Each row comes from the steps of one path. Every step used is in the known rows, and no mark comes twice. Write the path behind each row, first mark first.
Known rows:
pomat-bipi-togof-sulif-zofazep-nulalu-piri: [-6.65 -1.72 -3.22 -4.67 -4.59  2.92  2.48 -2.04 -4.72 -4.22 -3.55  2.18
  0.36  2.02  2.17  2.54]
vasezus-nulalu-piri-bipi: [-2.04 -7.37 -2.21  2.30 -2.37  2.54 -2.76  1.78 -1.60 -1.58 -0.33  0.17
 -2.22  3.35  1.79  3.02]
vasezus-nulalu-piri: [-1.71 -5.86 -1.65  1.63 -2.64  2.34 -1.69  1.03 -1.44 -2.24 -0.85 -2.17
 -2.00  0.80  1.76  3.31]
pomat-bipi-piri: [-2.81 -1.71 -0.91 -4.00  0.36  0.22  1.85 -1.52 -1.52 -1.39  1.12  1.99
  0.38  2.82  0.52 -1.22]
vasezus-nulalu-piri-bipi-togof-sulif: [-4.34 -8.06 -4.78  2.08 -1.71  0.56 -1.08  1.86 -3.95 -1.15 -1.22 -1.45
 -1.49  5.19  2.43  4.48]
vasezus-nulalu-piri-bipi-togof-sulif-zofazep: [-4.23 -6.49 -3.70  1.90 -3.08  2.99  0.33  1.66 -6.41 -0.48 -2.62 -0.86
 -0.69  2.15  4.40  5.53]
piri-bipi-togof-sulif: [-2.57 -2.15 -3.17  0.47  0.92 -1.82  0.57  0.78 -2.54  1.02 -0.49  0.85
  0.34  4.27  0.63  1.16]
zofazep-bipi-togof: [-4.98 -0.22 -3.87  1.34 -2.46 -2.55  0.09  0.89  0.51 -1.86  0.32 -1.87
 -0.50  1.78 -2.30 -1.83]
togof-sulif-zofazep: [ 1.01  0.14  0.04 -1.83  1.43  2.91  2.43 -0.26 -4.46  2.06 -2.69 -0.09
  1.46 -1.68  3.18  0.83]
piri-bipi-togof: [-3.55 -0.75 -2.11  2.11 -1.76 -2.24 -0.48  0.86 -0.41 -0.32  0.87  1.38
 -0.16  2.85 -0.47  1.42]
togof-sulif-piri: [-0.35 -4.12 -0.10 -4.34  2.32  2.80  0.77  0.84 -1.60  0.01  0.15  0.79
  0.26  0.99  2.76  1.68]
zofazep-nulalu: [-0.75  1.66 -0.89 -1.01 -4.38  0.12 -1.59 -0.09 -0.19 -0.92 -1.86  1.03
 -0.28  0.86 -1.48 -0.91]
togof-sulif: [ 0.83 -1.46 -1.06 -1.74  2.74  0.48  1.00 -0.04 -2.11  1.36 -1.39 -0.51
  0.56  1.36  1.06 -0.15]
zofazep-sulif-piri: [-1.58 -2.23 -0.27 -2.73 -3.73  2.33 -0.92  0.76 -0.35 -2.52 -1.64  2.02
 -0.84  0.11 -0.39  1.39]
nulalu-piri-bipi-togof: [-4.50 -4.56 -2.45  0.31 -2.86 -0.22 -0.44  0.62 -0.55 -1.99  1.35  2.36
 -0.86  2.88  0.76  2.81]

Write each row's path:
[-5.11 -3.07 -2.32 -0.58 -5.44  0.24 -1.25  1.66 -0.80 -2.77 -0.85  3.45
 -0.96  2.95 -0.88  2.64]  zofazep-sulif-piri-bipi-togof
[-5.06 -1.51 -2.25 -0.89 -8.64  2.42 -0.72  0.47 -3.15 -2.47 -1.90  3.85
 -0.14  0.74  1.36  2.96]  sulif-zofazep-nulalu-piri-bipi-togof
[-3.49 -4.37 -2.50 -1.55 -1.54  2.76  1.83  0.60 -4.95  0.02 -1.32  2.25
  0.61  1.35  3.96  3.66]  nulalu-piri-bipi-togof-sulif-zofazep
[-0.54 -2.22 -2.87 -4.51 -0.21  2.91  2.69  0.85 -5.49  2.41 -1.78 -0.49
  1.63  0.30  2.25 -3.50]  togof-sulif-zofazep-bipi-piri
[-5.26 -4.37 -3.98 -3.18 -0.15  0.22  0.89  1.81 -1.13 -1.83  0.61 -0.98
 -0.47  2.82  0.45 -0.14]  zofazep-bipi-togof-sulif-piri
[-3.60 -3.42 -1.44 -2.92  0.17  0.24  1.42  0.97 -2.00 -1.00  0.60 -0.26
  0.17  1.40  2.27  3.34]  bipi-togof-sulif-piri
[-0.62 -0.94 -2.41 -1.98  0.96  2.81  1.76  0.56 -3.70  1.20 -2.73 -0.89
  0.91 -0.24  1.46 -2.70]  togof-sulif-zofazep-bipi
[-3.96 -1.71 -4.97 -0.36  0.22 -2.08  1.12  0.97 -1.61 -0.63 -1.04 -2.43
 -0.06  3.26 -1.16 -2.12]  zofazep-bipi-togof-sulif
[-4.80 -3.51 -1.03 -0.55 -2.26  0.04 -0.62  1.68  0.04 -1.72  2.42  2.78
 -0.56  2.47  1.17  3.22]  sulif-piri-bipi-togof
[-1.83 -3.87 -0.81 -2.05 -3.45  2.65 -2.05  1.52 -0.58 -1.77 -1.10  4.47
 -0.98  2.62 -0.34  0.99]  zofazep-sulif-piri-bipi
[-3.30  0.92 -2.91 -0.74 -4.80  0.85  0.28  0.52 -5.19  0.80 -3.70  2.33
  1.14  2.14  1.25  1.37]  piri-bipi-togof-sulif-zofazep-nulalu
[-0.69 -5.55 -0.72 -3.69  2.56  3.11 -0.41  1.44 -1.75  0.72  0.77  3.20
  0.08  3.50  2.73  1.34]  togof-sulif-piri-bipi
[-0.88 -3.55 -1.86 -3.90 -3.82  5.41 -0.32  0.26 -4.92  0.02 -3.61  4.26
  0.60  1.73  3.02  0.96]  togof-sulif-zofazep-nulalu-piri-bipi
